Every row comes from one small tree of marks. The marks that hang from a mark follow it in brackets, in alphabetical order. Every link used is in the known rows. Which tree was each row made from?
Known rows:
Z[E[K]]: [-0.86, -1.91, -1.21, -4.50,  1.08, -3.26, -2.13,  3.38,  2.00,  0.04,
  0.50,  2.57,  1.42, -1.24,  1.16, -3.66, -1.99, -2.03,  1.28,  3.59,
 -1.03]
F[K Z]: [ 3.75,  0.27,  5.55, -1.35, -0.01, -2.75,  1.31, -3.30,  0.26, -2.39,
 -0.31, -4.74,  3.40,  1.75,  1.02, -2.62,  3.20, -0.14, -1.69, -0.12,
  0.19]
A[F[K Z]]: [ 2.84, -2.36,  7.93,  1.58,  2.49, -4.42,  2.83, -5.96,  1.69, -2.15,
 -2.37, -4.91,  6.12,  1.13,  1.00, -1.21,  3.03,  0.71, -2.56,  2.10,
  0.77]
L[F]: [-1.64, -1.36,  0.85, -3.98,  4.89,  0.67,  0.29, -1.40,  3.69, -0.55,
 -3.33, -0.41,  1.58,  0.87, -0.48, -1.54, -2.15,  1.12, -2.31,  0.00,
  0.48]
Z[E[A S[B F]]]: [-3.20,  0.93, -8.07,  0.77, -0.27,  2.25, -2.87,  3.99, -1.34,  2.35,
 -0.47, -0.23, -2.23, -1.29, -1.26,  1.17, -2.47,  1.78,  2.09,  0.08,
  0.31]
A[F[K[E] M Z]]: [ 2.50, -2.13,  8.35,  0.68, -0.09, -2.87,  2.75, -6.89, -1.91, -2.38,
 -0.69, -1.45,  1.36,  3.15,  1.33, -0.64,  2.13,  0.09, -3.87,  0.68,
  0.14]
E[A K S[B F[Z]]]: [-0.09,  1.97, -2.76,  6.79, -2.57,  3.37, -1.99, -0.02,  0.60,  1.72,
  1.73,  1.06,  0.94, -3.82,  1.33,  3.06,  1.05, -0.32,  2.74, -0.01,
 -0.12]
S[B F[M]]: [-1.40, -2.80,  0.73, -0.94,  0.93,  3.32, -1.00,  0.78, -2.96,  5.27,
 -0.90,  0.73, -3.32,  1.26,  3.56,  0.62, -2.53, -0.48, -4.82,  0.46,
 -5.30]
K[E]: [-0.57,  0.30,  2.44, -4.51, -0.02, -0.45,  0.12, -1.52, -0.76, -0.51,
  0.69,  1.42,  0.05,  1.90,  2.22,  0.32, -3.00, -0.89, -0.93, -0.58,
  1.27]
A[F[K[E] M]]: [ 1.24, -3.73,  5.66, -1.39, -0.78, -2.71,  2.41, -4.21, -1.47, -0.91,
 -0.08, -0.98, -0.12,  6.03,  0.63, -2.56,  1.29, -0.36, -4.66,  1.73,
 -0.67]
F[M]: [ 0.08, -3.83,  3.31, -3.28,  2.54, -2.42,  0.24,  2.01, -3.11,  2.80,
  0.18,  1.03, -3.47,  2.22,  1.05, -2.15, -0.54, -1.87, -3.84,  0.32,
 -3.28]
E[A K]: [-1.69, -2.02,  0.87,  0.61,  1.11, -3.56,  1.23,  2.56,  0.67, -0.02,
  2.92,  0.01,  1.36, -0.50,  0.05, -4.30, -0.15, -0.70,  1.28,  0.54,
  0.44]
K[E[S[B F[M Z]]]]: [ 1.03,  2.49, -0.26,  1.23, -3.57,  5.90, -2.82, -2.96, -3.06,  1.98,
  0.24,  3.81, -3.47, -0.06,  2.99,  6.28, -1.48, -1.17, -1.13, -1.35,
 -1.13]
K[E[A[F[Z]] S]]: [-0.51,  1.53,  1.63,  4.06, -0.02, -0.95,  0.82, -4.22, -1.14, -2.08,
 -0.13,  0.54,  1.68, -1.09, -0.61,  3.96,  0.04,  1.38,  2.35, -1.74,
  4.85]
S[B[M]]: [-0.50,  1.27, -0.01, -3.81,  2.85,  4.86,  3.74,  3.70,  6.00,  2.97,
 -1.85,  0.36,  1.92, -2.23,  0.73,  2.41, -4.49, -0.86, -0.08, -1.85,
 -3.18]
E[S]: [ 1.94, -0.42, -0.98, -0.83,  0.01, -0.50, -2.33,  1.34, -0.10,  2.10,
  0.10,  1.50, -0.65,  0.46, -0.25,  2.22,  0.69, -2.14, -0.18,  0.86,
  0.23]
S[B[M] F[Z[E[K]]]]: [-1.35,  1.84, -1.52, -1.20,  0.83,  6.08, -0.98,  1.69,  3.92,  1.51,
 -2.03,  1.54,  2.99, -5.67,  3.79,  2.01, -4.57,  0.35,  0.66,  1.43,
 -3.75]
L[F[K[E] M Z]]: [ 1.40,  1.21,  3.75, -3.42, -0.39,  1.80,  1.69, -5.88,  0.22, -4.14,
 -1.89, -1.05, -1.00,  3.68, -0.40, -2.05,  1.50,  1.49, -3.35, -1.72,
  0.49]
Z[E[S]]: [ 0.20, -0.27, -4.21, -3.49,  0.36, -1.42, -3.37,  3.65, -0.18,  0.83,
 -0.71,  2.03, -1.37, -0.22, -1.20,  0.50, -0.71, -1.65,  1.45,  1.67,
  0.56]
Z[E[A K S]]: [-1.31, -0.07, -6.14, -0.10, -1.07, -2.27, -2.55,  5.15,  0.80, -0.28,
  2.44,  2.52, -0.79, -1.44, -2.33, -2.22,  0.18, -0.92,  4.31,  1.60,
  1.41]
L[F[K M Z[E]]]: [ 0.40, -0.20,  0.97, -4.37,  1.90, -0.21,  0.59, -2.12,  0.74, -3.57,
 -3.24, -2.28, -1.13,  1.96, -1.93, -4.43,  1.58,  1.75, -2.74,  0.16,
 -0.76]

Write each row's tree:
[ 1.18,  2.91, -1.94, -1.08,  1.27,  0.86, -1.14,  0.91,  2.56,  0.30,
 -2.13,  1.47,  1.42, -4.25,  0.12,  4.58, -0.51, -1.27,  3.26, -0.84,
  0.07] => F[Z[E[S[B]]]]
[ 0.48, -0.70,  1.50, -1.60, -0.28, -3.97,  1.49,  1.15, -4.24, -2.80,
  0.77, -4.28, -2.81,  2.21, -2.17, -6.09,  3.08,  2.09, -1.07, -0.65,
 -0.76] => F[K M Z[E[A]]]
[-1.65,  2.57, -8.14, -0.66, -1.03,  3.37,  0.41,  7.50,  5.76,  0.99,
  1.24,  3.46, -0.06, -4.02, -2.76,  0.63, -2.24, -0.95,  5.66, -0.38,
 -0.75] => Z[E[A K S[B[M]]]]
[ 3.33,  4.28, -2.85, -2.31, -2.05,  3.49,  0.74,  1.56,  4.78, -1.65,
 -1.61, -1.58,  1.94, -1.70, -1.90,  1.86,  1.45, -0.22,  2.51, -1.00,
 -1.02] => F[K Z[E[S[B[M]]]]]
[-1.58,  0.37, -0.92, -1.99,  1.62,  6.88,  0.39,  2.21,  2.39,  4.18,
 -1.85, -0.66,  0.91, -1.70,  3.16,  1.97, -5.06,  0.73, -2.77,  0.09,
 -4.13] => S[B[M] F]
[-2.43, -1.01, -0.09,  1.40,  0.79, -1.70, -3.45, -0.17, -3.53, -0.90,
  0.46, -1.13,  1.20, -2.66,  2.63, -2.78, -1.26,  1.98,  0.08,  2.26,
  0.23] => S[F[Z[E[A K]]]]
[ 0.88, -0.09, -1.86,  4.82, -0.51,  0.04,  3.53, -0.53,  3.65,  0.49,
 -0.43, -3.09,  2.38,  1.72, -3.26,  0.92,  2.84,  0.85,  1.08, -0.94,
  1.50] => E[A[F[K]] S[B]]
[ 0.81, -0.72, -4.31, -2.41, -1.25, -1.61, -4.21,  3.80,  1.95,  0.41,
  0.96,  4.57, -0.15, -1.36, -0.26, -0.44, -0.06, -3.21,  2.87,  3.59,
 -0.26] => Z[E[K S]]
[ 1.97, -0.58, -0.21, -0.44, -0.93, -1.62, -3.25,  1.97, -1.93,  0.29,
  0.81,  4.90, -2.86, -2.53,  0.29,  0.58,  1.76, -3.02,  1.35,  1.85,
 -1.73] => F[M Z[E[K S]]]
[-2.01, -2.10,  5.46,  3.79,  5.57, -4.88,  3.41, -2.62, -0.09, -1.36,
 -2.16, -3.70,  4.48, -2.12, -0.05, -0.61, -0.12,  2.67,  0.22, -0.72,
  2.55] => E[A[F[Z]]]
[-1.03, -3.57,  0.09,  4.38,  1.96, -2.85,  0.84,  0.76, -2.64,  1.84,
 -0.33,  0.12, -2.72,  1.04, -2.78,  0.42,  1.75,  0.33, -0.80,  0.14,
  0.58] => E[A[F[M]] S]
[-1.24,  1.50, -7.36,  0.47, -1.21,  0.34, -0.63,  5.60,  3.55,  0.87,
  1.58,  3.11, -0.26, -2.58, -2.12,  0.03, -0.69, -1.51,  5.46,  0.30,
  0.15] => Z[E[A K S[B]]]
[ 0.13, -0.44, -1.16, -0.81, -3.96,  2.94, -4.92, -1.57, -6.13,  2.29,
  1.70,  3.66, -5.32,  3.11,  2.44,  2.77, -1.11, -1.06, -2.92,  0.76,
 -0.29] => K[E[S[F[M]]]]
[ 2.82, -3.85,  8.36,  1.46,  2.01, -4.48,  2.91, -4.77, -1.15, -1.08,
 -1.96, -3.16,  1.86,  2.64,  0.71, -2.18,  3.67,  0.19, -4.57,  1.93,
 -1.53] => A[F[K M Z]]
[-0.09,  3.12, -3.31,  1.98, -0.43,  0.06, -0.22,  2.42,  2.97, -0.75,
  0.49,  1.88,  1.48, -5.29, -1.07,  1.75,  0.04, -0.79,  5.73, -0.73,
  0.84] => F[Z[E[A K S[B]]]]
[-1.36, -0.22,  0.35, -0.56, -3.61,  0.27, -1.28, -2.86, -4.97, -1.54,
  2.43, -4.72, -0.74,  5.58,  1.89, -4.08, -0.19,  2.80, -3.76,  0.69,
  1.15] => S[F[K[E[A]]]]
[ 1.06,  2.84, -2.49,  5.31, -3.05,  3.42, -0.67, -1.57, -1.43,  0.59,
  0.57, -4.38,  0.18,  0.52, -0.60,  1.58,  2.85,  1.93,  0.62, -1.61,
  0.69] => E[A S[B F[K Z]]]
[-1.51,  1.69, -1.51,  2.96, -0.45,  1.94,  2.66, -1.93,  2.13,  0.27,
 -0.10,  1.57,  1.15, -0.27, -1.27,  5.12, -1.89,  0.42,  2.70, -2.23,
  3.05] => K[E[A[F] S[B]]]
[-0.91, -3.33,  3.22,  1.79,  2.42, -5.02,  3.91, -1.54,  0.26, -1.54,
 -0.02, -6.01,  3.12,  3.06, -1.60, -4.53,  1.76,  2.67, -1.84,  0.84,
  1.83] => E[A[F[K]]]
[-0.96,  2.29, -2.35, -0.08, -2.13,  0.44, -0.79,  0.22, -2.04, -0.82,
  2.42,  1.31, -1.86,  1.17, -1.18,  1.76, -0.66,  0.03,  2.13, -2.46,
  3.64] => K[E[A S]]
[ 3.73, -1.30,  6.39, -1.41, -0.42, -2.62,  1.37, -1.90, -3.10, -0.74,
  0.48, -3.01, -1.16,  2.97,  0.69, -3.65,  4.14, -0.72, -3.89, -0.19,
 -2.25] => F[K M Z]
[-0.58,  1.74,  2.76, -1.54, -0.23,  1.22,  2.87, -4.89, -0.72, -4.82,
 -0.88, -2.96, -1.65,  3.59, -2.07, -3.17,  1.70,  3.28, -2.30, -3.13,
  1.82] => L[F[K[E[A]] M Z]]
[ 0.19, -0.39, -2.67,  2.91, -1.65, -1.54, -1.14,  3.13,  0.68,  0.73,
  3.43,  1.93, -0.44, -0.62, -1.37, -1.09,  1.84, -1.88,  2.98,  0.54,
  1.33] => E[A K S]
[-2.26, -1.08,  1.14, -1.43,  3.35, -3.78,  0.55,  2.68, -4.59, -0.79,
 -0.42, -0.63, -3.30, -1.81, -0.75, -2.63, -0.50,  1.74,  0.21, -1.54,
 -0.70] => F[M Z[E[A]]]
[ 2.07,  2.49, -1.83,  3.27, -2.53,  7.53, -2.64,  0.50,  4.17,  3.17,
  0.00,  3.56,  2.11, -4.87,  3.05,  5.46, -0.62, -2.10,  1.45,  1.25,
 -2.84] => E[K S[B[M] F[Z]]]
[-1.30,  3.71, -3.72,  0.35, -2.30,  3.31,  1.13,  0.66,  0.89,  0.32,
  1.75,  1.95, -1.19,  0.13, -1.07,  3.86, -1.96,  0.11,  3.46, -3.91,
  2.42] => K[E[A S[B]]]
[-1.48, -1.07,  0.31,  2.17, -0.78, -0.94,  0.94, -1.43, -3.12, -0.04,
  1.06,  2.23, -2.87,  1.91, -1.61,  1.89, -0.03,  0.45, -0.20, -1.15,
  2.39] => K[E[A[F[M]] S]]
